What can hang from each mark
mopogum: gafik netarof numi
gafik: dilo mopogum
netarof: geti
dilo: netarof numi
numi: dilo mopogum
geti: netarof resado

Each row was made from one small tree. Brackets hold a mark, then the marks that hang from it, in alphabetical order. Every link used is in the known rows. Write each row's tree.
In the rows, 128 means zero.
Known rows
{mopogum gafik netarof numi}: [170 116 126 123 136 128 145 106 127 107 108 156 125 120 123 140 155 127
 132 133 133 115 129  79 142 119 134 148 130 160 106 124 127 113 160 176
 120 112 188 158 149 107 124 131 144 113 123 122 142 151 124 165 153 126
 112 115 143 144 132 144 163 123 115 134 141]
{gafik {mopogum netarof {numi dilo}}}: [135 134 114 135 113 145 115 136 114 121 117 130 115 110 122 140 104 128
 117 132 132 124 110 116 123 135 117 146 125 129  98 131 123 119 124 150
 124 124 170 128 140 135 134 104 104 120 137 125 150 129 128 125 150 135
 112 123 119 150 123 132 117 115 125 106 136]
{mopogum netarof numi}: [136 137 138 133 138 108 120 110 136 116  97 131 126 122 115 152 111 115
 138 143 136 115 116 113 119 133 137 142 128 131  96 128 122 109 170 162
 135  99 127 138 130 131 121 142 134 135 121 127 122 154 106 173 147 160
 104 121 135 111 125 133 160 110 141 122 140]
{dilo netarof}: [ 94 152 152 149 140 114 109 116 161 133 136 134 150 143 121 148 118 111
 150 143 142 125  92 161 104 165 153 103 121  99 128 152 128 116 178 109
 138  95  46 109 102 150 110 154 120 167 147 130  92 129  97 122  95 137
 136 131 112 109 125 101 142 133 174 154 134]
{mopogum {gafik dilo} {netarof {geti resado}}}: [150 138 130 111 135 107 142 116 133 136 167 151 116 128 113 122 160 165
 128 152 141 135 140 135 142 101 118 113 136 124 165 131 134 108 136  98
 126 147  96 129 124 115 111 154 164 114 142 126  94 132 139 103 118 153
 139 135 117 116 132 142 158 114 160 223 112]
{geti netarof}: [113 112 145 110 141  92 110  93 171 145  85  92 123 140 130 105 157 114
 160 110 192 121 122 153  93 158 161 108  87 101 167 125 130 152 137  85
 121 117   4 100 106 144  88 156 145 155 127 143  85 144  92 116 103 146
 111 135 142 125 115 123 153 149 148 168 112]
{mopogum gafik {numi {dilo {netarof geti}}}}: [169 101 115 101 140 162 149 124 130 111 117 140 143 145 148 141 174 121
 131 102 139 134 110  89 145 101 124 127 122 146 135 112 129 137 137 163
 118 130 218 153 158 108 133 123 144 114 125 139 162 124 123 144 142  84
 158 128 130 156 133 138 129 154 113 158 133]
{dilo {netarof {geti resado}} {numi mopogum}}: [105 122 128 164 158 128 131 131 135 122 132 105 159 155 148 138  95 132
 132 129 158 129  80 172 137 131 150 112 153  93 172 136 129  87 129  83
 149 128  95 129 119 136 131 146 133 173 111 152 125 133 100  65 121 144
 124 132 104  75 130 114 107 115 166  83 126]
{dilo netarof {numi mopogum}}: [ 94 128 138 172 144 132 125 136 127 117 125 116 160 137 142 141  90 115
 141 120 126 119  92 155 133 158 155 124 146 124 119 140 127 108 135 123
 141  98 100 129 118 141 138 127 103 161 109 140 145 132  99 116 122 113
 119 114 112 110 130 110 108 125 126  40 148]
{gafik {dilo netarof numi} mopogum}: [ 72 119 136 179 109 138 114 141  87 145 152 123 130 116 126 113 102 122
 116 137  81 123 164 119 128 152 115 136 148 130  96 133 122 148  90 114
 131 137 145 120 107 130 154  94  71 114 140 145 129 104 125 123 120 108
 135 112 112  96 131 124  76 123  89  73 145]
{numi {dilo netarof} mopogum}: [131 155 113 111 125 168 131 160 138 113 147 132 145 135 133 153 110 135
 144 101 149 142  17 194 136 134 127 100 112 140 112 135 134 132 128 123
 126 110 125 107 146 153 142 123 108 151 127 123 178 116 130 122 114  87
 136 131  91 197 122 118 118 143 131 119 133]
{gafik dilo}: [100 138 152 117 123 105 115 127 139 153 123 110 121 122 119 117 133 111
 136 130  98 135 181 146 110 143 122 120 112 122 116 124 127 163 122 116
 128 125  77 107 105 137 122 136 133 126 132 123  98 114 140 179  99 133
 140 141 150 126 124 123 137 140 117 144 121]
{gafik {dilo {numi mopogum}}}: [101 123 143 135 124 118 127 138 114 141 116  98 128 122 135 110 114 110
 131 113  86 132 181 142 130 136 125 135 129 141 110 115 125 159  93 125
 128 127 113 123 118 131 142 116 124 123 101 132 137 117 141 179 114 120
 125 128 149 122 127 127 112 133  83  64 131]
{mopogum gafik {netarof {geti resado}}}: [163 141 128 111 145 103 142 108 151 125 151 148 124 134 120 135 156 158
 128 150 168 132 124 140 135 114 138 115 132 110 187 140 136  84 158 103
 126 135  78 134 128 122  94 165 172 135 137 118  91 143 130  80 121 166
 131 139 122 122 129 132 172 113 185 216 110]
{numi dilo {mopogum gafik}}: [173 135 102  80 122 171 149 159 134 109 132 128 129 130 145 133 147 138
 132  81 147 144  74 167 152 119 124 118 102 165 135 121 137 147 105 146
 109 125 170 120 168 133 133 113 137 128 111 108 192 114 162 128 124  75
 138 138 129 236 124 128 128 156 101 111 122]
{geti resado}: [124 128 138 130 164 104 119 104 153 148  87  82 127 144 132 142 129 116
 133 138 165 149 148 169 135 153 141 106 111  80 193 136 126 105 147  82
 129 134  83 111 120 129  84 154 184 171 114 145  84 130 133 130  93 185
 123 168 165 118 117 125 151 109 177 151 102]
{mopogum gafik {netarof geti}}: [157 149 134 104 131 100 138 118 162 120 160 158 124 132 118 130 156 153
 133 143 155 122 126 132 119 116 141 123 129 124 160 142 138  97 163 123
 128 119  57 131 122 129  99 163 156 127 143 103  97 144 125  91 126 154
 133 129 118 134 129 122 176 126 174 210 117]
{gafik dilo {mopogum netarof}}: [ 96 149 131 145  96 125 109 139 103 147 154 137 103  98 102 112 104 139
 116 151  96 126 154 134 117 142 108 130 130 132  93 138 125 143 105 117
 126 139 109 109 111 138 137 106  89 109 151 120 113 115 144 126 123 138
 119 121 116 130 126 132 112 113 112 131 131]
{mopogum gafik {numi dilo}}: [183  96 114  98 139 158 148 121 124 112  93 127 133 136 152 138 175 111
 127  92 129 133 150  83 149 114 123 143 112 158 123 105 128 150 128 180
 109 126 235 154 166 104 128 112 153 109 109 132 172 125 140 178 143  86
 151 133 158 181 130 141 136 156  87 122 131]
{gafik {dilo {netarof geti}} {mopogum numi}}: [ 95 116 118 143 107 149 116 136 104 139 143 136 124 129 122 109 111 124
 112 143 101 129 116 103 120 116 107 122 136 113 110 125 121 153 103 115
 136 163 177 123 121 125 158 105  94 116 155 141 123 111 127  98 138 118
 135 122 116  88 134 129  80 132 120 129 132]
{gafik {dilo {numi {mopogum netarof}}}}: [104 131 145 137 125 115 125 139 113 138 125 110 127 116 125 116 108 121
 130 121  90 128 169 141 130 137 123 137 136 144 101 119 126 152 103 130
 131 122 105 122 115 133 143 120 112 120 107 131 135 122 139 176 119 122
 124 122 136 118 127 130 118 125  86  71 134]
{gafik {mopogum numi}}: [123 115 115 136 119 136 115 127 131 128  88 107 117 127 136 122 111 103
 114 125 127 124 147 104 113 146 131 145 113 118 124 128 122 134 122 145
 125 136 169 125 132 128 126 107 117 134 132 122 132 127 132 118 140 138
 112 135 163 136 125 120 108 131 122  81 124]

Write each row's tree
[131 134 114 135 116 124 114 129 132 121 118 129 116 123 123 128  98 130
 113 144 141 117 116 112 109 125 127 140 128 109 128 134 125 110 134 135
 134 137 132 128 127 131 126 123 118 132 145 119 120 139 122  88 153 160
 105 127 130 113 126 124 121 115 156 119 122] : {gafik {mopogum {netarof geti} numi}}
[150 125 108 100 119 146 144 143 137 121 123 129 124 127 132 108 139 130
 128 105 126 134 111 149 141 131 132 120 104 160 138 124 134 153 108 135
 118 134 146 121 143 123 133 121 139 129 117 100 158 122 163 120 121  94
 119 132 162 191 130 123 128 150 105  95 120] : {numi {mopogum {gafik dilo}}}
[146 141 133 123 137 129 123 126 127 116 109 134 128 117 118 163 116 124
 139 125 137 127  98 122 130 120 122 143 129 141  86 122 124 115 159 165
 129 100 153 139 144 134 129 132 131 125 120 138 148 145 114 191 146 139
 122 122 109 138 122 142 152 113 129 137 142] : {mopogum netarof {numi dilo}}
[135 130 146 135 125 112 141 121 111 128 154 153 124 108 115 126 152 145
 132 137  98 120 178 109 142 130 127 140 144 160 107 131 130 126 129 143
 118 113 121 141 125 116 126 126 124  99 122 124 126 130 134 162 124 118
 133 111 120 132 134 140 150 118  98 140 140] : {mopogum {gafik {dilo numi}} netarof}
[137 137 110 128 113 140 118 136 124 121 127 131 114 122 127 137 106 133
 114 134 142 126 108 117 116 115 118 141 130 117 121 129 126 116 124 139
 130 137 153 129 139 137 132 115 111 122 142 123 137 131 128  99 153 144
 119 127 115 134 125 128 117 118 145 131 126] : {gafik {mopogum {netarof geti} {numi dilo}}}
[160  88 122 106 130 141 146 115 117 125  91 131 125 132 139 114 173 108
 124 110 100 129 184  68 145 111 120 143 117 164 116 103 126 166 118 169
 116 141 218 154 148  95 138 113 146 100 114 132 149 125 146 183 141  92
 136 129 177 141 136 144 130 152  73 118 132] : {mopogum {gafik dilo} numi}
[123 113 140 130 131 124 140 121 127 135 149 136 140 138 138 115 165 126
 130 120 108 128 173 111 135 126 130 124 135 140 141 125 132 143 120 126
 124 130 126 135 120 113 128 131 129 114 127 131 121 116 130 130 112 101
 159 123 134 121 135 126 127 148 108 144 129] : {mopogum {gafik {dilo {netarof geti} numi}}}
[154 145 108 107 121 134 145 136 144 107 131 147 125 120 121 126 126 144
 133 122 148 126  74 156 139 135 142 124 113 159 128 139 136 113 138 138
 121 114 117 123 146 132 125 132 136 137 121  96 154 139 146 107 132 119
 100 126 137 189 127 125 150 130 129 110 127] : {numi {mopogum gafik netarof}}
[147  91 124 111 132 147 146 114 121 123 116 145 135 142 138 117 171 116
 125 119 111 127 145  72 144 103 121 132 127 145 126 110 126 154 128 154
 123 145 210 150 141  98 141 125 139 108 129 139 140 124 130 149 140  90
 147 124 148 121 139 139 124 154  97 151 133] : {mopogum {gafik {dilo {netarof geti}}} numi}
[ 77 130 158 163 130 116 117 126 113 145 140 117 143 128 127 127 118 113
 140 132  87 126 167 135 125 149 128 124 145 123 102 128 123 148 122 116
 136 114  93 120 101 133 139 127 107 128 123 149 113 114 114 172 103 116
 147 118 115  89 130 122 112 130 103 106 142] : {gafik {dilo netarof numi}}
[101 147 144 140 154 108 115 114 166 138 145 121 151 160 128 143 120 129
 143 152 171 137  74 175 113 136 148  86 131  64 185 148 130  95 172  70
 147 129  36 109 102 144 102 174 151 178 149 140  73 131  98  71  97 168
 145 148 105  79 125 107 142 123 215 199 111] : {dilo {netarof {geti resado}}}
[114 126 119 134 102 132 115 137  99 139 135 137 106 114 113 109 105 138
 108 147 104 122 142 105 119 107 101 137 137 123 103 121 122 141 101 127
 131 158 160 126 124 124 151 107 103 102 148 126 122 125 137 114 150 139
 118 124 122 103 131 140 101 117 117 132 128] : {gafik dilo {mopogum {netarof geti} numi}}
[182 109 114 112 151 122 149 102 132 114 114 146 125 141 128 138 155 147
 123 141 163 126 111  96 148  90 129 132 138 125 163 119 129  92 155 136
 128 145 175 157 148 102 114 147 174 124 125 132 122 152 124 109 155 153
 122 132 137 107 132 148 159 113 155 177 120] : {mopogum gafik {netarof {geti resado}} numi}
[ 89 116 135 159 108 128 114 142  91 149 126 103 115 111 133 102 107 113
 107 127  80 126 214 113 123 144 112 149 138 129 108 123 121 157  72 123
 125 144 151 120 113 127 144  92  90 108 123 132 128 106 146 141 123 121
 130 120 144 113 128 128  84 127  78  61 132] : {gafik {dilo numi} mopogum}
[165 113 123 103 126 125 148 115 121 117 137 161 119 127 120 122 160 145
 124 136 120 120 138  80 137  83 115 139 138 150 120 112 129 129 136 153
 128 145 174 154 143 102 139 136 144  97 130 126 129 143 128 142 157 125
 134 115 127 109 137 150 146 130 121 180 130] : {mopogum {gafik dilo} {netarof geti} numi}
[ 89 134 135 169 105 123 113 141  85 143 149 123 112 100 116 113  97 132
 113 143  82 121 186 116 128 142 110 150 150 139  89 132 122 138  88 125
 128 135 132 123 113 131 145  95  80 103 130 132 127 117 137 138 130 132
 117 112 115 105 128 135  95 106  88  79 140] : {gafik {dilo numi} {mopogum netarof}}
[106 132 142 131 124 109 126 141 118 138 132 108 127 122 128 113 111 126
 129 121  99 130 166 144 124 122 123 132 139 133 115 117 128 145 101 118
 135 129  90 123 113 133 143 127 123 125 110 126 126 125 137 158 122 130
 127 125 133 106 128 127 118 128 103  88 127] : {gafik {dilo {numi {mopogum {netarof geti}}}}}
[175 155 101  78 120 157 151 164 138 106 164 149 124 126 131 139 135 165
 131 101 160 141  43 178 146 100 119 114 116 155 139 127 140 120 119 133
 118 128 138 124 162 139 135 128 139 124 124 104 178 126 153  98 136  96
 133 130  94 215 126 131 143 138 135 156 119] : {numi dilo {mopogum gafik {netarof geti}}}
[129 123 111 130 119 152 116 137 126 126 115 120 127 132 138 131 112 117
 115 121 136 130 104 118 116 125 121 132 122 111 129 127 125 132 120 135
 128 140 175 126 138 134 134 107 110 133 141 129 139 120 126  98 143 125
 131 135 125 136 125 122 100 135 135 119 125] : {gafik {mopogum {numi {dilo {netarof geti}}}}}
[ 88 133 152 165 149 104 119 123 149 129 138 113 163 149 145 142 107 114
 141 134 139 121 130 147 109 142 155 119 153  84 154 138 129  97 152 103
 151 105  52 129  97 142 122 154 118 160 122 147  95 134  82  96 112 144
 145 124 101  57 129 102 123 128 168 114 131] : {dilo {netarof geti} numi}
[119 150 120 140 120 113 111 129 139 136 138 122 112 124 116 127 101 142
 115 155 155 130 113 152 113 138 130 122 126  89 159 148 129  95 134  96
 132 140  84 114 117 144 108 135 129 143 153 116  94 132 128  63 127 179
 112 142 120 114 122 118 130 103 182 151 111] : {gafik {mopogum {netarof {geti resado}}}}
